In the rows, zero is written as 100.
Known rows, with every way that one mark hangs from another:
Q939[Q414 Q483[Q889[Q220 Q947]] Q573]: 133; 113; 93; 152; 80; 75; 86; 69; 118; 130; 133; 109; 130; 72; 89; 112; 57; 115; 105; 156; 91; 77; 109; 60; 97; 93; 84
Q414[Q889[Q220 Q483 Q573[Q947]] Q939]: 72; 118; 94; 105; 44; 175; 97; 129; 85; 107; 97; 122; 146; 102; 108; 96; 108; 113; 97; 95; 64; 109; 35; 108; 69; 62; 130
Q414[Q889 Q939 Q947]: 56; 113; 72; 105; 114; 132; 109; 135; 70; 114; 107; 103; 117; 92; 70; 103; 74; 79; 85; 100; 96; 113; 74; 129; 82; 116; 122
Q939[Q414 Q483 Q573[Q947]]: 119; 98; 66; 96; 120; 83; 68; 128; 112; 97; 164; 143; 106; 98; 119; 121; 89; 89; 84; 135; 97; 129; 92; 93; 121; 105; 112
Q939[Q414]: 108; 92; 95; 105; 102; 83; 91; 96; 103; 96; 120; 101; 91; 96; 90; 117; 90; 86; 102; 117; 102; 122; 106; 98; 100; 99; 101
Q483[Q889[Q220] Q939[Q414 Q573]]: 116; 107; 74; 116; 75; 47; 86; 94; 107; 113; 135; 100; 104; 75; 79; 144; 49; 115; 89; 148; 92; 86; 125; 63; 63; 104; 80
Q483[Q889 Q939]: 94; 111; 65; 86; 91; 57; 111; 106; 102; 101; 97; 71; 66; 86; 91; 125; 87; 96; 99; 109; 110; 97; 108; 84; 51; 120; 92
Q939[Q573[Q947]]: 119; 88; 68; 79; 145; 103; 84; 125; 96; 74; 113; 118; 90; 115; 100; 119; 107; 88; 92; 96; 127; 105; 115; 111; 106; 108; 120
Q947[Q889[Q573]]: 63; 101; 118; 96; 95; 107; 117; 111; 93; 112; 97; 98; 97; 94; 97; 106; 119; 103; 103; 118; 151; 105; 140; 109; 100; 101; 89
Q483[Q889[Q220 Q947[Q414[Q939] Q573]]]: 116; 80; 137; 126; 104; 122; 102; 48; 89; 96; 65; 80; 150; 93; 96; 58; 93; 108; 108; 85; 113; 79; 98; 90; 97; 85; 111
Q414[Q889[Q573 Q947]]: 80; 123; 97; 113; 49; 132; 115; 100; 93; 110; 66; 110; 130; 99; 73; 100; 106; 97; 100; 106; 114; 96; 91; 112; 86; 73; 116
Q889[Q483]: 107; 107; 101; 98; 100; 96; 99; 115; 91; 92; 100; 85; 64; 103; 107; 116; 103; 108; 114; 90; 99; 83; 91; 90; 85; 104; 94
Q414[Q939 Q947[Q220]]: 66; 94; 82; 96; 144; 116; 109; 118; 73; 114; 108; 94; 91; 106; 82; 115; 61; 68; 83; 84; 134; 103; 109; 119; 122; 119; 104
Q573[Q889[Q220 Q483 Q947] Q939[Q414]]: 156; 85; 130; 131; 58; 103; 70; 54; 123; 98; 111; 108; 109; 94; 121; 121; 105; 136; 134; 133; 36; 62; 62; 76; 123; 65; 46
Q414[Q889[Q220[Q947] Q573]]: 79; 113; 117; 117; 48; 138; 136; 93; 97; 126; 71; 99; 119; 105; 98; 75; 109; 96; 95; 80; 84; 113; 114; 117; 86; 79; 117
Q220[Q947[Q573]]: 108; 94; 133; 88; 137; 93; 118; 97; 86; 113; 95; 91; 87; 113; 104; 85; 96; 89; 87; 46; 113; 121; 129; 119; 115; 110; 110
Q483[Q889[Q220] Q939[Q414[Q947]]]: 115; 99; 67; 120; 91; 55; 109; 85; 108; 122; 113; 79; 95; 53; 59; 132; 46; 98; 95; 126; 81; 102; 102; 77; 59; 95; 88
Q939[Q483[Q889[Q220]] Q573[Q947[Q414]]]: 134; 84; 74; 102; 127; 93; 98; 92; 116; 77; 104; 107; 104; 98; 145; 72; 124; 105; 102; 116; 97; 87; 111; 81; 103; 110; 119
Q889[Q220[Q947[Q414]] Q483 Q573[Q939]]: 117; 86; 152; 95; 52; 125; 99; 72; 124; 82; 54; 93; 94; 116; 131; 57; 153; 109; 119; 62; 70; 73; 104; 98; 116; 91; 73
Q220[Q889[Q573] Q947[Q414[Q939[Q483]]]]: 38; 97; 123; 94; 70; 124; 107; 107; 125; 114; 90; 96; 92; 110; 108; 36; 144; 87; 104; 90; 109; 142; 113; 119; 124; 105; 119
Q220[Q889 Q947[Q414[Q939] Q573]]: 71; 74; 139; 84; 144; 110; 114; 95; 91; 97; 79; 79; 93; 123; 91; 48; 120; 95; 96; 44; 111; 141; 130; 137; 123; 109; 131
Q573[Q939[Q483]]: 117; 98; 96; 100; 110; 89; 93; 100; 114; 92; 130; 103; 78; 113; 123; 87; 121; 87; 106; 119; 86; 96; 92; 91; 125; 122; 71
Q483[Q889 Q939[Q573]]: 93; 120; 59; 83; 103; 47; 92; 123; 99; 101; 115; 92; 75; 90; 85; 143; 72; 107; 87; 123; 121; 79; 128; 81; 60; 132; 83
Q889[Q573[Q939[Q414 Q483]]]: 100; 109; 113; 98; 67; 89; 75; 98; 133; 104; 141; 134; 111; 98; 107; 100; 113; 91; 96; 146; 76; 116; 78; 91; 134; 100; 63
Q483[Q889]: 101; 106; 83; 92; 125; 78; 113; 91; 100; 95; 88; 74; 69; 95; 93; 107; 99; 93; 111; 99; 110; 98; 112; 100; 74; 121; 102
Q889[Q573 Q947]: 96; 104; 113; 110; 64; 123; 100; 83; 109; 103; 66; 99; 109; 97; 70; 99; 111; 91; 110; 104; 141; 90; 108; 98; 105; 72; 99
Q889[Q220 Q483[Q939]]: 120; 103; 91; 117; 52; 91; 105; 109; 94; 105; 105; 73; 73; 89; 106; 120; 86; 121; 107; 105; 87; 71; 96; 61; 61; 81; 79

Rows:
109; 75; 122; 78; 158; 85; 123; 94; 71; 76; 84; 97; 88; 133; 130; 86; 106; 91; 82; 62; 135; 95; 142; 111; 146; 108; 108 => Q947[Q220 Q414 Q573]
112; 106; 98; 113; 98; 102; 113; 93; 82; 104; 77; 83; 78; 112; 105; 128; 80; 105; 110; 76; 121; 66; 105; 89; 107; 90; 93 => Q889[Q483 Q947[Q220]]
138; 96; 131; 111; 129; 75; 85; 78; 104; 100; 105; 93; 103; 104; 52; 120; 87; 135; 115; 86; 64; 96; 86; 105; 120; 75; 81 => Q220[Q889[Q483 Q947[Q573[Q939[Q414]]]]]
105; 119; 60; 89; 105; 97; 76; 150; 84; 91; 133; 143; 116; 103; 109; 149; 82; 117; 86; 109; 61; 110; 63; 112; 78; 99; 125 => Q939[Q414[Q889[Q483]] Q573[Q947]]
113; 106; 63; 117; 103; 46; 90; 104; 104; 122; 128; 98; 103; 58; 52; 150; 34; 107; 83; 140; 93; 83; 123; 73; 68; 108; 80 => Q483[Q889[Q220] Q939[Q414[Q947] Q573]]
92; 103; 88; 73; 109; 117; 105; 124; 109; 87; 81; 93; 67; 106; 75; 108; 133; 117; 115; 78; 97; 121; 87; 118; 91; 68; 126 => Q220[Q889[Q483 Q573[Q947]]]
77; 117; 109; 90; 91; 102; 109; 119; 107; 101; 83; 80; 60; 102; 66; 110; 119; 124; 117; 94; 102; 99; 107; 105; 91; 80; 101 => Q220[Q889[Q483 Q573]]
93; 108; 123; 106; 71; 109; 128; 67; 119; 124; 63; 77; 94; 90; 92; 80; 105; 95; 110; 76; 99; 104; 126; 100; 83; 93; 100 => Q483[Q889[Q220[Q947] Q573]]
88; 78; 132; 84; 127; 116; 88; 103; 79; 79; 99; 103; 119; 116; 114; 67; 112; 91; 88; 82; 125; 109; 100; 111; 121; 110; 113 => Q947[Q414[Q939] Q573]
74; 89; 102; 103; 86; 118; 86; 109; 103; 89; 121; 103; 100; 107; 142; 56; 127; 80; 100; 119; 114; 110; 85; 91; 116; 120; 106 => Q947[Q414[Q939[Q483]]]
95; 102; 76; 112; 134; 71; 112; 113; 94; 127; 144; 112; 83; 89; 101; 124; 56; 75; 79; 117; 101; 119; 107; 98; 139; 112; 93 => Q939[Q414[Q947[Q220]] Q483]
122; 105; 69; 84; 101; 104; 81; 122; 99; 75; 119; 129; 112; 111; 116; 128; 109; 108; 100; 95; 27; 118; 33; 119; 84; 98; 109 => Q573[Q939[Q414[Q889[Q483]]] Q947]
107; 80; 85; 46; 131; 98; 107; 79; 117; 52; 53; 109; 94; 131; 130; 89; 148; 82; 98; 72; 103; 99; 103; 125; 128; 115; 102 => Q483[Q889[Q573[Q939 Q947[Q220 Q414]]]]
100; 115; 81; 109; 100; 57; 98; 95; 118; 116; 140; 99; 87; 79; 110; 108; 82; 96; 102; 139; 80; 121; 88; 81; 89; 119; 93 => Q939[Q414 Q483[Q889]]
95; 81; 145; 103; 116; 113; 114; 62; 92; 105; 74; 78; 123; 104; 120; 45; 102; 98; 97; 53; 96; 110; 113; 108; 99; 113; 115 => Q483[Q889[Q220[Q947[Q414[Q939] Q573]]]]
113; 99; 93; 115; 91; 83; 109; 70; 119; 91; 74; 81; 96; 89; 124; 65; 123; 96; 119; 111; 112; 83; 98; 82; 95; 112; 106 => Q939[Q483[Q889[Q947[Q414]]]]
109; 92; 96; 96; 97; 140; 60; 124; 97; 95; 138; 130; 108; 108; 145; 120; 105; 131; 105; 118; 74; 79; 64; 90; 111; 87; 90 => Q414[Q939[Q573[Q889[Q220 Q483] Q947]]]
80; 115; 114; 118; 98; 138; 104; 105; 62; 118; 99; 111; 157; 107; 80; 94; 73; 102; 85; 89; 106; 106; 71; 118; 92; 89; 122 => Q414[Q889[Q947[Q573]] Q939]
124; 89; 140; 79; 145; 91; 107; 86; 97; 97; 97; 98; 90; 124; 105; 84; 110; 90; 92; 47; 91; 109; 118; 124; 131; 121; 84 => Q220[Q947[Q573[Q939]]]
97; 107; 77; 66; 110; 107; 105; 101; 116; 87; 75; 103; 94; 95; 94; 104; 122; 88; 104; 90; 112; 120; 88; 113; 83; 94; 123 => Q483[Q889[Q573[Q947]]]
84; 132; 105; 84; 63; 118; 97; 125; 97; 91; 91; 117; 103; 114; 102; 113; 123; 117; 102; 101; 59; 78; 60; 111; 88; 100; 78 => Q414[Q889[Q483 Q573[Q939]]]
85; 94; 103; 121; 80; 118; 66; 106; 104; 94; 114; 120; 129; 105; 119; 74; 106; 91; 98; 130; 135; 78; 101; 82; 125; 114; 99 => Q889[Q947[Q414[Q939[Q483 Q573]]]]
101; 87; 120; 102; 60; 122; 98; 75; 114; 76; 44; 99; 112; 103; 94; 72; 140; 90; 115; 98; 144; 85; 114; 98; 114; 76; 107 => Q889[Q573 Q947[Q414]]
91; 89; 120; 96; 183; 86; 128; 118; 63; 120; 111; 90; 98; 81; 79; 110; 78; 103; 85; 86; 147; 103; 142; 122; 114; 115; 97 => Q414[Q947[Q573 Q889]]
